In the rows, 100 means zero.
Known rows, with every step that occurs
penat > veka: 88; 93; 89; 87; 81; 115; 93; 88; 92; 81; 82; 89; 122; 115; 94; 99; 79; 95; 104; 116; 74; 87; 69; 111; 98; 90; 97; 124; 108; 90; 106; 109; 87; 75; 89
bufek > veka: 87; 89; 94; 90; 90; 108; 90; 79; 90; 84; 89; 89; 117; 103; 93; 103; 68; 82; 98; 117; 70; 91; 72; 108; 99; 96; 102; 117; 101; 98; 115; 111; 89; 68; 88
veka > penat: 73; 89; 87; 102; 88; 122; 86; 80; 97; 81; 78; 76; 107; 116; 99; 99; 79; 107; 108; 119; 88; 98; 81; 110; 85; 107; 101; 125; 108; 99; 111; 104; 92; 65; 98
rivip > fiku > tunu > veka > bufek: 77; 95; 103; 92; 90; 94; 100; 90; 80; 62; 53; 88; 136; 119; 99; 101; 68; 88; 86; 124; 73; 83; 71; 126; 127; 107; 74; 117; 120; 87; 123; 110; 89; 83; 83
rivip > fiku > pinu: 82; 89; 87; 92; 90; 97; 58; 88; 94; 65; 60; 79; 122; 102; 101; 104; 79; 87; 102; 123; 65; 95; 64; 97; 104; 107; 95; 123; 119; 96; 94; 94; 97; 79; 93
novu > veka: 89; 89; 93; 96; 91; 110; 103; 77; 97; 69; 74; 79; 115; 99; 96; 90; 69; 82; 110; 124; 76; 96; 74; 101; 97; 97; 95; 125; 95; 90; 103; 110; 95; 70; 83
mikom > penat > veka > bufek > rivip > fiku > tunu: 93; 75; 100; 101; 86; 91; 86; 85; 92; 68; 52; 96; 149; 142; 108; 88; 65; 100; 73; 121; 74; 69; 71; 140; 112; 109; 87; 145; 112; 62; 120; 101; 81; 69; 91
rivip > fiku > tunu: 79; 85; 85; 105; 89; 95; 77; 98; 81; 66; 61; 79; 115; 111; 98; 106; 74; 89; 83; 118; 67; 83; 66; 107; 112; 110; 84; 119; 121; 97; 113; 107; 96; 82; 89
tunu > fiku: 78; 92; 102; 92; 88; 103; 82; 83; 82; 83; 73; 84; 122; 111; 92; 97; 64; 97; 105; 127; 67; 102; 76; 108; 85; 110; 103; 121; 109; 111; 113; 112; 99; 72; 85
kesa > penat: 68; 83; 94; 94; 89; 113; 77; 82; 100; 78; 90; 83; 103; 119; 106; 104; 87; 106; 114; 118; 94; 92; 73; 92; 93; 97; 104; 126; 110; 110; 106; 112; 99; 77; 98
bufek > fiku > pinu: 88; 83; 85; 95; 85; 99; 65; 85; 95; 62; 63; 78; 120; 111; 101; 106; 67; 90; 104; 125; 66; 110; 76; 86; 88; 92; 97; 110; 112; 94; 105; 97; 94; 74; 89
dokof > rivip > fiku > pinu: 87; 96; 88; 99; 88; 88; 65; 86; 112; 70; 49; 84; 114; 103; 107; 105; 81; 81; 103; 119; 65; 103; 58; 104; 106; 102; 89; 119; 109; 88; 101; 92; 103; 71; 94
novu > veka > bufek > fiku > pinu > dokof > rivip: 103; 97; 93; 95; 81; 95; 110; 60; 125; 73; 54; 85; 130; 105; 116; 90; 68; 74; 115; 148; 79; 117; 76; 103; 105; 92; 86; 112; 85; 74; 119; 89; 93; 74; 74
kesa > penat > veka > bufek: 69; 85; 98; 86; 82; 115; 95; 76; 102; 88; 89; 108; 131; 132; 109; 104; 86; 107; 109; 124; 100; 86; 71; 110; 109; 90; 90; 135; 109; 102; 108; 104; 87; 79; 94
tunu > fiku > pinu > dokof: 96; 97; 95; 90; 85; 107; 79; 73; 96; 76; 70; 70; 131; 103; 99; 89; 70; 99; 122; 138; 70; 103; 75; 95; 88; 114; 105; 112; 113; 110; 114; 109; 94; 87; 83
kesa > penat > veka > bufek > rivip > fiku > pinu: 73; 71; 91; 95; 92; 94; 61; 71; 119; 76; 64; 118; 145; 137; 117; 102; 76; 101; 97; 133; 82; 85; 65; 112; 121; 97; 83; 148; 113; 78; 108; 88; 88; 76; 83
penat > veka > bufek > fiku: 81; 88; 96; 88; 84; 104; 96; 84; 88; 86; 74; 103; 134; 125; 102; 106; 72; 89; 90; 131; 70; 101; 76; 119; 100; 83; 91; 122; 101; 86; 116; 96; 82; 67; 81
mikom > penat > veka > bufek > fiku > rivip: 98; 75; 111; 94; 80; 97; 88; 86; 97; 73; 57; 87; 135; 133; 91; 96; 67; 99; 88; 142; 83; 98; 81; 125; 94; 90; 107; 124; 94; 67; 115; 87; 76; 69; 97
pinu > dokof > rivip > fiku > tunu: 92; 101; 87; 107; 86; 94; 94; 89; 105; 80; 60; 69; 106; 108; 105; 103; 83; 84; 92; 127; 71; 86; 61; 118; 109; 110; 86; 110; 106; 82; 128; 106; 100; 84; 83
rivip > fiku > pinu > veka: 91; 95; 89; 92; 93; 97; 70; 81; 97; 70; 58; 88; 134; 109; 91; 95; 73; 83; 107; 135; 57; 93; 64; 90; 108; 101; 95; 117; 114; 81; 98; 104; 94; 86; 82
pinu > dokof > rivip > fiku > tunu > veka > penat: 87; 103; 95; 103; 78; 98; 104; 80; 113; 74; 50; 65; 117; 127; 97; 104; 75; 101; 98; 135; 80; 83; 71; 132; 113; 116; 74; 111; 115; 64; 146; 112; 94; 76; 77
tunu > veka > penat > desoki: 76; 87; 104; 81; 78; 130; 95; 88; 98; 77; 77; 74; 111; 133; 88; 93; 84; 102; 107; 125; 92; 88; 90; 114; 94; 103; 95; 129; 117; 87; 128; 116; 88; 79; 95
mikom > penat > veka > bufek > rivip > fiku: 85; 79; 108; 92; 91; 94; 81; 82; 95; 81; 60; 100; 146; 136; 106; 90; 77; 94; 86; 128; 69; 80; 71; 145; 98; 106; 101; 146; 99; 63; 110; 95; 83; 59; 90
mikom > penat > veka > bufek > fiku: 91; 85; 109; 84; 75; 103; 95; 84; 86; 78; 69; 93; 141; 135; 104; 100; 74; 99; 95; 130; 77; 91; 81; 126; 89; 94; 104; 128; 106; 78; 110; 98; 79; 62; 94
novu > veka > bufek: 82; 93; 97; 95; 95; 109; 115; 71; 98; 73; 70; 91; 127; 99; 103; 87; 74; 77; 109; 128; 85; 99; 78; 110; 106; 96; 90; 128; 91; 97; 102; 103; 93; 71; 86
kesa > penat > veka: 76; 83; 92; 88; 78; 114; 83; 81; 105; 81; 92; 96; 121; 131; 103; 107; 87; 110; 112; 120; 92; 80; 67; 102; 100; 91; 96; 134; 115; 96; 107; 112; 93; 79; 91
mikom > penat: 91; 90; 104; 93; 85; 110; 85; 87; 85; 70; 77; 65; 115; 116; 100; 89; 85; 100; 111; 114; 84; 88; 79; 111; 80; 108; 118; 123; 108; 96; 100; 113; 97; 69; 113
penat > desoki: 79; 83; 98; 85; 86; 125; 87; 98; 89; 82; 87; 76; 97; 113; 97; 90; 94; 86; 104; 117; 80; 94; 81; 99; 91; 97; 107; 128; 108; 107; 106; 109; 93; 87; 102
mikom > penat > veka > bufek: 94; 91; 109; 82; 80; 113; 103; 81; 90; 78; 75; 89; 141; 126; 105; 88; 85; 102; 104; 119; 90; 83; 77; 127; 95; 98; 105; 134; 108; 88; 101; 106; 81; 69; 107
veka > penat > desoki: 69; 78; 93; 91; 82; 134; 85; 90; 100; 88; 83; 74; 99; 126; 97; 94; 92; 99; 104; 122; 93; 94; 91; 106; 87; 107; 104; 137; 114; 101; 114; 105; 89; 76; 105
pinu > fiku > tunu > veka: 85; 90; 95; 85; 94; 99; 107; 83; 80; 52; 64; 66; 125; 117; 84; 90; 64; 95; 98; 120; 63; 90; 81; 101; 117; 104; 96; 112; 120; 94; 124; 129; 98; 89; 75

Rows
74; 77; 87; 113; 104; 90; 85; 84; 92; 73; 57; 97; 126; 117; 110; 95; 65; 83; 73; 123; 68; 89; 71; 126; 117; 108; 82; 131; 103; 83; 122; 99; 91; 77; 83
veka > bufek > rivip > fiku > tunu
89; 100; 99; 97; 83; 81; 96; 94; 98; 62; 45; 81; 118; 119; 95; 107; 65; 84; 90; 118; 66; 85; 61; 125; 119; 103; 71; 111; 115; 71; 130; 115; 100; 79; 81
dokof > rivip > fiku > tunu > veka
84; 80; 88; 96; 95; 94; 70; 76; 106; 76; 56; 108; 148; 122; 110; 94; 68; 85; 91; 129; 64; 91; 63; 123; 118; 97; 84; 140; 104; 73; 107; 85; 84; 72; 81
penat > veka > bufek > rivip > fiku > pinu
83; 83; 92; 99; 76; 108; 94; 85; 89; 57; 58; 74; 123; 138; 90; 109; 51; 111; 89; 127; 77; 94; 87; 113; 98; 103; 76; 109; 120; 71; 143; 114; 84; 70; 80
bufek > fiku > tunu > veka > penat
79; 93; 100; 85; 97; 99; 119; 77; 82; 59; 63; 76; 137; 117; 94; 88; 67; 90; 93; 124; 70; 94; 84; 107; 126; 102; 93; 114; 117; 99; 125; 120; 94; 91; 78
pinu > fiku > tunu > veka > bufek
76; 99; 94; 98; 92; 88; 78; 90; 103; 84; 61; 85; 105; 105; 100; 111; 87; 79; 97; 122; 63; 100; 60; 119; 101; 102; 94; 119; 100; 88; 108; 100; 104; 64; 87
dokof > rivip > fiku
89; 81; 88; 94; 78; 102; 102; 90; 82; 75; 66; 100; 137; 131; 103; 105; 60; 94; 78; 125; 72; 90; 76; 117; 111; 85; 76; 119; 114; 84; 125; 100; 79; 78; 83
penat > veka > bufek > fiku > tunu
86; 84; 95; 104; 95; 88; 84; 90; 90; 57; 54; 82; 124; 125; 94; 96; 53; 90; 80; 122; 59; 80; 70; 128; 114; 106; 77; 120; 110; 63; 131; 118; 93; 80; 71
bufek > rivip > fiku > tunu > veka
81; 95; 94; 103; 79; 92; 93; 86; 108; 66; 43; 80; 120; 132; 96; 110; 64; 101; 90; 122; 78; 87; 69; 133; 114; 112; 68; 119; 121; 66; 138; 111; 97; 67; 83
dokof > rivip > fiku > tunu > veka > penat
90; 110; 105; 94; 88; 89; 115; 83; 102; 74; 52; 79; 128; 114; 104; 97; 76; 81; 96; 134; 78; 85; 65; 134; 126; 105; 75; 105; 105; 76; 137; 110; 95; 86; 77
pinu > dokof > rivip > fiku > tunu > veka > bufek
73; 81; 91; 105; 105; 94; 67; 86; 97; 80; 69; 89; 110; 113; 99; 99; 71; 82; 89; 126; 58; 94; 67; 121; 94; 104; 100; 130; 94; 78; 113; 101; 98; 66; 79
bufek > rivip > fiku
84; 83; 103; 102; 93; 97; 77; 84; 91; 78; 62; 79; 115; 106; 82; 95; 58; 95; 99; 138; 70; 108; 75; 106; 92; 105; 106; 119; 97; 98; 118; 103; 95; 79; 86
tunu > fiku > rivip
103; 105; 85; 100; 85; 105; 91; 74; 122; 77; 68; 65; 111; 97; 109; 88; 85; 87; 123; 123; 84; 104; 67; 94; 95; 96; 101; 106; 98; 93; 109; 104; 102; 85; 96
fiku > pinu > dokof > rivip
103; 98; 86; 99; 79; 96; 82; 77; 118; 76; 63; 70; 110; 107; 108; 102; 76; 86; 114; 134; 69; 115; 71; 97; 88; 93; 98; 100; 96; 82; 120; 96; 98; 78; 85
bufek > fiku > pinu > dokof > rivip
74; 89; 97; 94; 93; 103; 90; 86; 86; 84; 76; 91; 120; 113; 104; 107; 72; 83; 92; 132; 71; 111; 81; 111; 91; 92; 100; 114; 98; 97; 114; 96; 90; 68; 87
veka > bufek > fiku
72; 74; 96; 98; 90; 109; 89; 71; 115; 90; 88; 113; 131; 139; 115; 95; 77; 106; 100; 126; 91; 86; 73; 118; 105; 87; 93; 142; 96; 85; 119; 103; 88; 75; 86
kesa > penat > veka > bufek > rivip
74; 92; 108; 93; 104; 89; 90; 81; 95; 75; 61; 99; 132; 120; 98; 95; 65; 80; 90; 133; 61; 94; 73; 137; 111; 102; 88; 126; 93; 72; 124; 106; 91; 68; 72
tunu > veka > bufek > rivip > fiku
83; 76; 89; 112; 99; 89; 99; 75; 99; 62; 48; 100; 135; 113; 109; 87; 52; 74; 76; 130; 67; 87; 73; 123; 122; 106; 72; 139; 96; 69; 120; 99; 88; 71; 71
novu > veka > bufek > rivip > fiku > tunu
87; 90; 91; 104; 105; 96; 73; 69; 110; 79; 62; 84; 132; 105; 114; 86; 79; 81; 99; 142; 69; 98; 73; 115; 108; 109; 98; 124; 95; 84; 114; 90; 90; 81; 80
veka > bufek > rivip > fiku > pinu > dokof
79; 77; 92; 98; 107; 98; 82; 81; 98; 70; 67; 64; 105; 100; 80; 93; 79; 87; 96; 136; 65; 110; 80; 93; 105; 99; 122; 115; 94; 96; 107; 102; 99; 86; 82
pinu > fiku > rivip
76; 84; 90; 90; 89; 109; 104; 74; 90; 59; 59; 65; 127; 128; 88; 92; 65; 109; 98; 126; 74; 89; 88; 107; 115; 112; 92; 120; 126; 86; 135; 122; 94; 80; 78
pinu > fiku > tunu > veka > penat
82; 95; 94; 87; 87; 114; 104; 84; 92; 88; 80; 99; 135; 116; 102; 96; 80; 92; 102; 120; 82; 90; 73; 119; 105; 85; 94; 128; 104; 96; 107; 102; 82; 75; 92
penat > veka > bufek
96; 93; 94; 95; 82; 105; 104; 91; 84; 54; 66; 71; 121; 116; 92; 93; 63; 96; 101; 112; 78; 83; 76; 109; 107; 98; 82; 106; 119; 89; 124; 126; 91; 88; 88
fiku > tunu > veka
91; 100; 102; 91; 101; 93; 86; 70; 107; 69; 59; 82; 143; 112; 106; 84; 71; 85; 105; 143; 65; 95; 74; 125; 115; 105; 90; 116; 97; 70; 126; 100; 88; 84; 71
tunu > veka > bufek > rivip > fiku > pinu > dokof
99; 109; 103; 86; 82; 91; 104; 71; 115; 72; 55; 79; 131; 116; 108; 98; 69; 82; 115; 141; 75; 113; 74; 113; 104; 90; 89; 95; 94; 75; 131; 100; 92; 79; 79
tunu > veka > bufek > fiku > pinu > dokof > rivip
67; 85; 96; 103; 109; 95; 78; 82; 96; 86; 67; 97; 120; 112; 108; 97; 74; 78; 83; 130; 63; 99; 69; 128; 103; 104; 96; 134; 91; 84; 113; 95; 92; 66; 80
veka > bufek > rivip > fiku
85; 87; 91; 93; 81; 107; 73; 79; 127; 87; 51; 91; 121; 133; 97; 93; 84; 90; 106; 139; 76; 98; 74; 100; 107; 105; 89; 134; 115; 66; 113; 97; 95; 81; 93
dokof > rivip > fiku > pinu > veka > penat > desoki
79; 82; 88; 103; 105; 91; 64; 78; 105; 72; 55; 98; 132; 110; 111; 92; 70; 81; 93; 129; 67; 103; 71; 113; 110; 102; 92; 132; 102; 84; 103; 87; 93; 74; 87
veka > bufek > rivip > fiku > pinu
84; 108; 96; 97; 91; 95; 90; 85; 110; 92; 70; 72; 101; 101; 101; 106; 92; 78; 104; 134; 67; 95; 62; 120; 98; 106; 101; 112; 93; 85; 118; 102; 101; 73; 79
pinu > dokof > rivip > fiku
87; 89; 93; 89; 84; 99; 70; 80; 90; 69; 61; 84; 132; 107; 99; 92; 62; 99; 115; 125; 69; 106; 77; 92; 91; 111; 97; 119; 120; 112; 105; 107; 96; 81; 93
tunu > fiku > pinu
99; 89; 86; 104; 104; 100; 91; 65; 110; 76; 64; 100; 140; 114; 106; 71; 60; 83; 109; 130; 70; 101; 77; 97; 104; 88; 98; 122; 90; 77; 106; 105; 88; 85; 88
fiku > pinu > veka > bufek > rivip
78; 82; 87; 96; 85; 118; 88; 71; 103; 90; 84; 88; 119; 116; 93; 107; 67; 98; 99; 121; 83; 93; 80; 112; 94; 104; 98; 125; 104; 93; 124; 106; 86; 55; 90
bufek > veka > penat
87; 84; 91; 98; 97; 107; 98; 75; 101; 88; 78; 106; 133; 123; 106; 85; 68; 90; 94; 121; 73; 90; 71; 128; 102; 86; 94; 135; 91; 79; 114; 102; 83; 71; 85
penat > veka > bufek > rivip
89; 79; 97; 98; 86; 98; 88; 86; 98; 82; 64; 97; 128; 122; 90; 105; 66; 88; 83; 145; 74; 107; 77; 117; 106; 79; 95; 117; 89; 73; 118; 84; 78; 78; 82
penat > veka > bufek > fiku > rivip
79; 82; 82; 94; 97; 102; 95; 83; 82; 64; 69; 69; 115; 108; 96; 92; 74; 95; 92; 117; 66; 93; 79; 92; 110; 105; 103; 119; 120; 108; 114; 117; 98; 90; 85
pinu > fiku > tunu
82; 95; 101; 92; 94; 102; 103; 77; 88; 89; 74; 100; 131; 119; 95; 98; 66; 80; 98; 146; 61; 108; 83; 104; 95; 84; 100; 109; 92; 83; 115; 105; 86; 75; 76
pinu > veka > bufek > fiku
101; 103; 95; 94; 80; 95; 86; 72; 113; 84; 62; 76; 124; 104; 107; 89; 70; 94; 124; 134; 72; 109; 71; 103; 90; 109; 99; 110; 105; 98; 121; 107; 102; 81; 85
tunu > fiku > pinu > dokof > rivip
86; 77; 102; 103; 93; 95; 100; 74; 104; 68; 54; 89; 123; 107; 92; 98; 57; 76; 90; 153; 77; 115; 82; 106; 106; 89; 92; 118; 75; 71; 115; 85; 87; 71; 74
novu > veka > bufek > fiku > rivip
73; 79; 100; 87; 76; 115; 86; 99; 91; 67; 57; 74; 116; 141; 90; 102; 75; 101; 87; 126; 83; 76; 85; 118; 118; 116; 75; 131; 133; 77; 135; 111; 86; 84; 87
rivip > fiku > tunu > veka > penat > desoki
98; 90; 87; 94; 86; 100; 78; 78; 97; 68; 64; 87; 132; 118; 92; 97; 60; 86; 109; 138; 58; 107; 78; 81; 94; 86; 99; 105; 105; 76; 108; 106; 89; 81; 80
bufek > fiku > pinu > veka
90; 98; 88; 93; 90; 105; 68; 81; 99; 73; 69; 67; 121; 98; 101; 100; 90; 86; 110; 134; 68; 93; 66; 99; 102; 111; 101; 114; 112; 95; 104; 96; 95; 86; 83
rivip > fiku > pinu > dokof
64; 74; 97; 94; 94; 98; 74; 77; 110; 91; 76; 118; 133; 139; 112; 106; 79; 100; 89; 135; 79; 84; 67; 128; 116; 97; 87; 150; 102; 77; 116; 94; 88; 69; 76
kesa > penat > veka > bufek > rivip > fiku
